Each row comes from the steps of one walk. Every step used is in the known rows, and no mark comes twice. Write the walk behind each row, first mark first.
Known rows
silut > fikiz > kagid > voziba: [-11 -41 -15   0 -40  -3   8 -25   3   7 -15  33 -13   9  -8  -1   8  -1
 -20  17  13  42 -26 -20 -37  15  -3 -13  -5   2   1  22  11 -32  27 -21
 -15  -9]
rilal > voziba: [ -9   1 -14   3 -10   6   0 -21  -4  26 -52  10  25   6  24  11  64 -48
   5  -2  35  -6 -19 -56 -31  33  20 -31  55  10  -8   9 -11  17  29  -4
 -48  11]
kasi > mepa > mubin: [  0  13   0  26  14  -2 -10  13   3  36  -3   4  27  -5  -6  28  38 -25
 -17   8  39 -14 -15 -24   4  41   8 -15  19  34  -3  48  -2 -13  29   5
 -18   3]
fikiz > silut: [-22   0 -15  38 -17  11  -3  12  -7  10 -21  44  25  40  14  12  54 -59
   0  13  35   5 -31 -55 -18  25  -4 -18  32   9  -9   5  12 -17  22  11
 -12   4]
silut > fikiz > mubin > voziba > loti > ginan: [-31 -44 -11   9 -45  30   7 -12  34  23 -22 -13 -41 -11 -10  12  12  19
 -14   9  57  12 -28   0 -48  -6 -47 -26  -1  23 -12  36  40  -3  18 -26
 -27  12]
rilal > voziba > mubin > fikiz > silut: [ 10  -6 -14 -18 -38  -6 -49 -21  11  -6  -1  56  55  50  38  36  46 -22
 -19  15  23  28   2 -27  17  36  50  29  -4  31 -13  10  34  -6  15  20
  10 -11]
gesi > ginan > vaka: [-18  17 -19  78 -28 -20 -16  -7  -7  31 -22   3  10  53  12  15  52 -61
  -6 -12  13 -16 -50 -45 -15  34  -1  -9  25 -41 -14  -8 -14 -12  25  13
 -23  28]
kasi > mepa > mubin > fikiz > gadilo: [ 37  -2  26  20  -2  12 -57   1  26  33  10  18  36  10  -1  35  35 -11
 -47  27  15  21  -4   4  41  35  49  -2 -21  60   3  49  26 -28  14  16
  13   0]
rilal > voziba > loti: [-24 -14 -26 -15  -2  19   9 -20  11  21 -55 -13  16 -13  24   4  77 -25
   9   5  44 -13 -13 -57 -54  22 -10 -50  52  10 -11  20 -11  25  37  -4
 -59   8]
kasi > mepa > mubin > voziba > loti: [-27  -3  -6  -6  26   4  -7  14  26  39  -9 -22   4 -31 -23  24  29  14
 -10  -4  50 -12 -27  -2 -23  36 -17 -23   2  42  -8  72   4 -11  39   9
 -49   4]
voziba > mubin > mepa: [ -3   5  -8  10  -8 -41 -26  -8  -1  13  -8  18  39  29  33  21  52 -44
 -11  -3  34  12 -31 -31   4  39  14  -3  24  12  -3  27  -5 -11  27  16
 -18  -2]
mubin > voziba > loti > ginan > piru: [-45  -4 -13  28  -8  18   4 -16  15  18 -30 -67 -36 -12  -2  12  18 -38
  13 -18  34 -25 -65 -10 -69  20 -61 -50  43   4 -31  33  -4  -5  20 -30
 -65  42]
silut > fikiz > kagid: [ -7 -28 -15  15 -36   8  -8  -9   5  21 -13  36 -17  25   7   2  28 -22
 -28  27  17  40 -27 -32 -39  11   3 -28   9  15  -5  21  16 -15  25 -12
  -8  -5]
ginan > piru: [-20  12  -6  45  -2  -7  -2  -4 -22  18 -21 -15   5  22  11   4  40 -82
   0  -1  22 -13 -50 -48 -46  36 -11 -37  47   2 -29  17 -22 -10  24 -11
 -35  27]
mepa > mubin > voziba > loti > ginan > vaka: [-32  -6 -28  39 -15  13 -19 -19  34  43 -28 -49 -27  -8 -15  22  19   1
 -11 -18  28 -12 -40 -11 -21  23 -42 -20  12  -9 -19  17  19   0  16 -15
 -66  36]
mubin > mepa > kasi > fikiz > kagid: [ 23  -2  11   1 -14   6 -45   2  19  20  35  17  18  14 -11  43  36 -15
 -33  27  14  32 -16   6  53  28  43  18 -13  59   4  66  21 -40  19   9
   5  -6]
kagid > voziba > loti > ginan > vaka: [-35 -18 -37  49 -26   3  17 -39  17  16 -45 -32 -11  -3   4   8  39 -19
   8 -11  24 -20 -39 -33 -41  11 -57 -27  39 -42 -12  -4   3 -11  18 -33
 -65  34]
vaka > ginan > piru: [ -9  10  -9  56  -8 -12 -17  -3 -26  40 -13 -41   0  24  19   7  15 -93
 -10  -8  23 -18 -49 -38 -17  48 -13 -40  42 -10 -35  -2 -23  -5  10 -10
 -29  40]
mubin > voziba > loti > ginan > vaka: [-43  -7 -29  47 -21   9  -5 -20  26  34 -44 -37 -32   4   0  15  38 -24
   2 -19  27 -11 -57 -24 -43  17 -46 -34  36 -17 -19   4  10  -1  16 -18
 -79  40]
mepa > mubin > voziba > loti: [-34 -10 -14  -6  21   8  -6   5  21  34 -29 -30  -8 -16 -18   8  43  -1
  -5  -4  41   0 -37 -28 -41  33 -32 -37  11  25  -9  47   5  -4  36  10
 -62   8]
rilal > voziba > loti > ginan > piru: [-25  -6 -22  13 -27  32   8 -41  15  14 -36 -63  -6 -16  22  16  34 -38
  14 -12  41 -36 -24 -27 -59  17 -32 -47  63  -3 -33  18  -8  24  21 -41
 -53  37]
kasi > mepa > mubin > fikiz > kagid > voziba: [ 13 -12  10  -7  -2  -6 -13 -12  16  20  24   8  17  -8 -28  38  -6  22
 -42  17   9  24   0  27  33  40  30  30 -32  41   7  76  23 -51  21  -9
  -3 -11]
kasi > fikiz > silut: [ -5   0  -6  37 -22  26 -30  18   7   1  -3  57  22  50   7  23  60 -52
  -9  31  24  17 -26 -42   4  16   5  -1   9  32  -9  15  28 -35  14  19
  -7   0]
voziba > mubin: [-15   1 -13  14   1 -24 -19 -10  -2  14 -27  18  28  31  32  10  61 -55
  -4   6  24   5 -40 -55 -29  31   1 -24  38   5  -3  10  -6 -10  29  12
 -32   1]
kasi > fikiz > gadilo: [ 16 -12  18  28 -18  28 -49  -2  24  23 -23  31  14  34  16  13  67 -49
 -19  38   9  26 -33 -38  -4  12  25 -28  13  36   4  13  17 -28  16  15
 -23   5]
fikiz > kagid > voziba > mubin > mepa: [ -8 -25  -7 -22 -18 -45  -6 -31   5   6   4  18  26  14  10  20   3   0
 -17  -1   8  38 -25   4  11  33  21  25   0   1   9  45   0 -38  28  -5
 -20 -14]
kagid > voziba > mubin > mepa > kasi > fikiz: [ 23  -2   4 -17  -8 -34 -51 -18  16  -6  36  23  57  13   0  39  31  -3
 -18  10  23  20 -14   1  58  43  35  38 -27  43   4  54  15 -45  24  25
   8 -10]
voziba > loti: [-33  -7 -20  17  12   9  11   0   4  20 -47 -10   1   5  14  -3  84 -42
   5  10  41 -11 -37 -61 -63  15 -41 -60  47   6  -8  24 -10   1  35  -1
 -55   8]
mubin > voziba > loti: [-46 -10 -17   3  16   3   6   6  13  27 -47 -15 -16  -5   0   1  62 -25
   9  -6  40  -1 -53 -39 -64  23 -35 -48  34  15  -9  34  -7  -4  37   6
 -72  12]
loti > voziba > mubin > mepa > kasi: [ 31  -4 -15  -7   7 -34 -27 -15  13  -9  11  27  51  -2  31  14  57 -17
 -21  -6  41  10 -22 -37  65  44  31  15  -5  28  17  19  16 -13  26  19
  17 -19]
vaka > ginan > piru > tovuk: [  -6   15   -9   47    0  -11  -27  -10  -33   34    4  -73   -4   25
   30  -12  -24 -105   -3  -13    3  -24  -37  -27  -47   52    8  -22
   28  -13  -47    1  -31   -7   10  -10  -35   43]
kagid > fikiz: [ -8   8  11  33   5 -15 -14   9  -8   1 -20  31  26  35  31  12  68 -47
  -7  22  32   2 -34 -40 -29  25  12 -24  38  14   1  13   6 -10  33   3
 -20  12]
kasi > mepa: [-10  13  -4  34   8  -4   1  10  -5  28 -20  17  23   3  10  18  57 -48
  -3   5  37 -14 -33 -36 -17  33   6 -30  42  23  -3  37 -12 -14  29   3
 -30   8]
loti > voziba > mubin > fikiz: [ 23 -11 -19   8   3 -21 -28 -16  14 -15 -16  38  26  26  43   4  73 -35
 -24  11  25  19 -32 -53  23  33  15   8  -5  24  14   1  24 -21  15  17
  -3 -20]
mepa > kasi > fikiz: [ 12  10   4  24   3  14 -40   6  10  16   6  19  22  21   0  25  72 -45
 -12  25  24  -1 -26 -42  17  28  20 -17  12  49  -3  34  11 -24  22  19
 -11   4]
piru > ginan: [-14  20 -14  41   3  -3  -8  -8  -7  39 -36 -10  15  27  17  -1  56 -73
   8  -1  19  -5 -13 -53 -42  25  17 -11  41 -10  -7  -3 -19   0  31  -2
 -28  15]
loti > voziba: [  1  -9 -24  28  11   0  20  -5   0   2 -48  24  10   3  25 -13  76 -52
  -2   1  36  -5 -41 -74  -8  26 -12 -30  34   2  13  -9   5  -6  24  -2
 -34  -8]

Which walk is each row?
[-11  10   3  12  17  -4 -15  15  10  43  -8  -1  15 -13 -23  30  15  -7
 -15  -8  38  -7 -32   0   3  47  13  -5   5  45  -4  63   4 -19  30  12
 -38   7] -> kasi > mepa > mubin > voziba
[-31  -7 -35  62 -25  16   0 -24  20  26 -42 -34 -18  11  16  12  60 -42
  -1  -6  27 -24 -39 -45 -40   8 -52 -41  49 -27 -18  -8   4   4  17 -25
 -58  38] -> voziba > loti > ginan > vaka
[ -1  -7  24   1  -5  19 -36  10  17  31  16  13   9  10 -27  34  24  -9
 -24  19  30  19 -25  -3  30  30  33  18 -19  67  -3  60  30 -36  22  18
 -17   4] -> mepa > kasi > fikiz > mubin > voziba
[ -8  -5   9  21 -17 -13   7   6  -9  29 -11  12  18  14   4  21  38 -36
 -20   8  48   6 -15 -17  14  27  16   7  22  24  -4  40   5 -13  25  -2
 -15   2] -> fikiz > mubin > mepa
[ 11  12  -4  -2  -2 -40 -42  -9   2  12  19  16  55  16  18  33  47 -31
 -17   0  35   7 -21 -21  36  45  34   6  13  30  -2  40   1 -13  30  24
   8  -2] -> voziba > mubin > mepa > kasi
[ -8  -7 -11  -5  -9 -55  -8 -25  -5   2 -10  17  45  13  18  16  31 -20
  -3  -8  28  16 -29 -17   7  41  11  11  13  -1   3  30  -7 -25  29   6
 -24  -6] -> kagid > voziba > mubin > mepa
[ 20 -14   9 -13 -17  -3 -26 -15  18   9  36  16  23   3 -24  37  14   8
 -25  19   9  32 -11  17  57  32  38  31 -27  43   9  70  20 -53  20   0
   0  -9] -> mubin > mepa > kasi > fikiz > kagid > voziba
[ 14  12   3  29 -10   9 -39  23  11  11  32  43  41  24  -6  48  28 -13
 -34  22  34   9   2   0  44  40  28  27 -25  56 -10  50  39 -33  14  21
  28  -5] -> kasi > mepa > mubin > fikiz > silut
[ 24 -29 -17 -11  -7 -13 -26 -23  23  -9  -1  37   9  26  34   9  44 -13
 -36  19   4  44 -26 -32  27  27  25  20 -17  23  21  15  34 -33  16  -1
   0 -27] -> loti > voziba > mubin > fikiz > kagid
[  3 -15  -2  -6 -15 -18 -44 -18  15  10   3  23   8  46  25  25  37 -26
 -34  25  -2  42 -27 -17  -3  28  26   9   0  28   2  35  21 -33  19   7
 -10 -11] -> voziba > mubin > fikiz > kagid
[-19  11  -8  61 -23  10   0 -19  -5  14 -21 -40 -14  13  14  17  28 -81
   8  -9  27 -30 -53 -32 -40  21 -31 -41  61  -4 -27   8  -8  -8  11 -32
 -35  39] -> loti > ginan > piru
[ -5  -3 -17 -20 -14 -16 -20 -31   3  17 -37  16  40  19  41  17  56 -36
  -1   2  28   4 -16 -50 -21  37  31 -15  40  10  -6   9  -7  15  32   6
 -39   1] -> rilal > voziba > mubin
[-12  21 -27  70 -13 -16 -23 -19 -12  49 -31 -11  15  45  17   1  40 -72
  -6 -10   3  -3 -11 -53 -27  32  31  12  32 -37 -19 -24 -18   0  24  -4
 -31  32] -> piru > ginan > vaka
[-24  -3 -11  13   5  23  -1  -1  42  37 -12 -44 -14 -39 -20  36  17  19
  -4 -10  53 -25 -31  13 -17  26 -37 -28  15  38  -5  67  17  -8  23 -14
 -50  17] -> kasi > mepa > mubin > voziba > loti > ginan
[  6   0  16  11 -11 -12 -12   4  -7  28  15   8  36   3  -7  31  32 -23
 -26   9  51   5  -3 -10  43  34  32  12   9  41  -3  52  11 -14  27   5
  11   3] -> fikiz > mubin > mepa > kasi
[  8 -24   3 -22 -24 -28 -32 -24  20  -1  21  29  22  24   4  33   6   5
 -27  20   1  48 -20  15  33  29  35  41 -25  26   9  54  17 -54  20   4
 -13 -18] -> kasi > fikiz > kagid > voziba > mubin > mepa
[  8 -20   5  -7  -9  14 -22 -18  17  11  15  17  12   4 -23  26  22  -4
 -22  27  -1  27 -21 -10  22  25  23  10 -13  37   8  51  16 -52  24  -2
 -15  -6] -> mepa > kasi > fikiz > kagid > voziba
[ -7 -19   0   2 -14  -7   1 -23   4   7 -11  16  -1  21  -6  14  24 -17
 -21  17   0  32 -28 -10  -8  26  10   6  -1  14   5  39  15 -45  19 -12
 -27  -5] -> mubin > fikiz > kagid > voziba
[-21 -33 -12 -15  -6   7   8 -21  17   3 -17  -8 -11   2  -7   8  39   5
 -17  20  11  26 -23  -9 -33  13 -17 -12  -2  13   2  50  14 -37  28 -13
 -38  -5] -> mubin > fikiz > kagid > voziba > loti
[ -5   5  -7  36 -22   8 -28  13  -4   0  -2  49  23  54  12  25  61 -52
 -19  20  25  17 -24 -37   3  26   9   2   7  27 -11  15  31 -28  10  17
   6   3] -> mubin > fikiz > silut
[-35 -22  20  -7   6  -1   0  17  11  10 -17   8   2   8   5  11  34  13
 -13  24  50  13 -26  -1 -39  14  -3  -4   4  31  -4  51  26 -15  38  -1
 -34   9] -> kagid > fikiz > mubin > voziba > loti
[ 47  -7  26  -7 -18 -10 -93 -15  34  13  35  36  59  29  23  39  46 -14
 -38  30  11  41 -13  -1  70  31  68  19 -30  62   5  44  26 -34  16  36
  29  -7] -> voziba > mubin > mepa > kasi > fikiz > gadilo
[-46 -25  -2  -4   3  13  17   7  13  31 -34 -15 -15  -8 -11   6  34  -5
  -6   7  48   5 -34 -20 -47  18 -26 -24  17  23  -9  50   8 -11  36  -1
 -58   6] -> fikiz > mubin > voziba > loti
[ 11  -6  19  14  -9  24 -30   9  10  22  16  17  23  17 -12  31  45 -27
 -28  38  34   9  -7 -24  33  22  29   7  -4  59  -2  47  25 -30  20  12
   6  -1] -> mepa > kasi > fikiz > mubin
[-22 -13 -29   2 -22  36  13 -35  29  18 -54 -32  -4 -18  28  16  65 -22
  16  -3  49 -28 -15 -43 -48   7 -30 -53  65   3  -8  15   3  30  24 -29
 -61  22] -> rilal > voziba > loti > ginan
[-30 -22  15  10 -13  18   3   0  27   7 -15 -14 -17  -1   7  25  23  14
  -6  16  54  -2 -30  15 -33   2 -24 -11  17  25   0  43  39 -11  26 -24
 -35  21] -> kagid > fikiz > mubin > voziba > loti > ginan
[ -5 -12 -12   0 -25 -24 -29 -15   2 -19   8  57  44  49  18  23  29 -18
 -17  13  14  32 -21 -17  13  32  15  33 -21  13  -5  16  35 -45  15  20
  11 -13] -> kagid > voziba > mubin > fikiz > silut
[-30 -13   8  11  -7   0   9   7  -2  37 -30   6  -5  10 -10  13  23 -29
 -10   0  38  12 -40 -20 -23  29   2  -8  18  23  -6  36  10 -17  28   1
 -48   6] -> fikiz > mubin > voziba
[ 13   0 -11 -21 -17 -19 -45 -32   9   8 -19  18  42  30  43  29  62 -29
 -20   8  24  17  -9 -33   0  39  47   6  13  31  -8  18  12   6  20  13
 -20  -3] -> rilal > voziba > mubin > fikiz
[-33  -8 -23  33 -10  25  14 -16  23  19 -45 -30 -16  -5  19  11  72 -41
  16   4  44 -26 -39 -46 -56   4 -61 -64  59  -1  -5  14   4   4  20 -23
 -55  20] -> voziba > loti > ginan
[ 18   4  37   9  -9 -22 -26  13  -6   5  35  31  53  17   8  39  31  -4
 -34  28  52  10   4  11  54  31  53  31  -6  49   3  53  27 -20  31   7
  34   5] -> kagid > fikiz > mubin > mepa > kasi
[-18 -28   3   7 -34   0  -4   6   3  27 -18  31 -15  13 -11   5  11  -5
 -26  11  43  33 -29 -14 -31  20   5  -4 -13  34 -12  30  26 -14  25   0
 -15   0] -> silut > fikiz > mubin > voziba
[  3   3  -4  12  -4 -28 -43 -11   4   6 -10  22  26  46  32  21  67 -47
 -20  13  16  20 -32 -39  -9  34  17  -5  10  25  -3  21  11 -19  17  19
 -14  -2] -> voziba > mubin > fikiz
[-36 -37 -23   4 -20  27  34 -38  31  10 -35 -32 -31 -19  -5  11  22   1
   7   6  19   0 -34 -14 -49  -1 -56 -34  37 -12   7  33  11 -24  22 -45
 -56   9] -> fikiz > kagid > voziba > loti > ginan
[-18 -30 -13 -18 -12 -27  -1 -33   5   8 -16  18  15  17  11   8   8 -10
 -10   8  -1  30 -32 -24 -23  28   7   4  13  -6   9  29   1 -37  30  -9
 -33 -10] -> fikiz > kagid > voziba > mubin
[  7 -19   0  -7  -7  -5 -13 -19  11  14   5   1   1   9 -21  25   7   5
 -35  20   2  32 -11   0  14  34  17  16 -25  24   6  50  24 -43  17 -10
 -19  -9] -> mepa > mubin > fikiz > kagid > voziba
[  9 -18  -2 -34 -11 -41 -22 -33   9   6  29  14  42   3  -1  30  -3  13
 -24  -2   9  34 -17   9  41  41  38  34 -14  18  11  57   7 -41  30   0
   4 -13] -> fikiz > kagid > voziba > mubin > mepa > kasi
[-34 -10 -18  12   0  25  -4  -8  38  33 -31 -48 -26 -24 -15  21  33   1
   3 -10  45 -15 -39 -12 -34  18 -53 -41  22  18  -5  40  19   1  20 -13
 -63  22] -> mepa > mubin > voziba > loti > ginan
[-19  -9  30  10  -4 -13 -11  17  -2  13 -10  29  11  25   5  19  22 -10
 -20  16  41  19 -33   2 -13  24  25  13   7  32   0  39  26 -23  32   2
 -24  11] -> kagid > fikiz > mubin > voziba
[ 19 -14 -23  10 -14  -9 -32  -4  13 -31   2  70  40  47  40  12  58 -27
 -25  15  27  29 -20 -46  39  31  19  29 -23  24   9  -7  48 -32   8  23
  29 -27] -> loti > voziba > mubin > fikiz > silut
[ 17 -18  10   6 -38 -10 -24   2   1  20  29  33  27   6  -6  23  21   1
 -42  19  55  24   8  -3  37  25  34  17 -23  49 -10  46  28 -11  24   2
  42  -6] -> silut > fikiz > mubin > mepa > kasi
[-20  -3 -21   2 -22  35  -2 -49   7   7 -18 -93 -10 -16  31  -1  -2 -51
  20 -14  23 -46 -11 -20 -89  20 -13 -30  49  -3 -42  22 -17  25  22 -40
 -58  40] -> rilal > voziba > loti > ginan > piru > tovuk
[ 22 -15  14   7 -16 -14 -68 -23  20  12 -11  32  31  48  38  19  56 -38
 -34  26   4  41 -27 -27   4  25  40  -8  -3  30   3  12  22 -26  13  22
   1  -3] -> voziba > mubin > fikiz > gadilo
[ -7 -28  -1  23 -38   5   0   2  -3  22 -15  37   0  22   4   3  35 -24
 -30  26  44  23 -11 -35 -27  12   2 -12   2  24 -10  17  20  -7  24  -7
   3  -3] -> silut > fikiz > mubin
[-12 -20  15 -17   7  31 -26  12  30  25  10  -8   1  -7 -28  25  35  14
 -21  26  42  11 -19  -3   7  17   0  -1 -19  65  -8  71  29 -29  29  17
 -25   1] -> mepa > kasi > fikiz > mubin > voziba > loti
[-16  17  -9  52 -17  14 -12 -29 -13  12  -4 -69 -18  15  27   0  -9 -92
  14 -13   7 -37 -41 -23 -71  25 -12 -24  47  -6 -36  13 -17  -8  10 -32
 -43  43] -> loti > ginan > piru > tovuk
[ 12 -25   2 -28 -12  -6 -45 -25  25   1  31  26  27  16  -7  31  11   9
 -24  27  -6  38 -18  -4  29  29  34  30 -26  35   9  49  22 -54  26   8
  -2 -15] -> mepa > kasi > fikiz > kagid > voziba > mubin
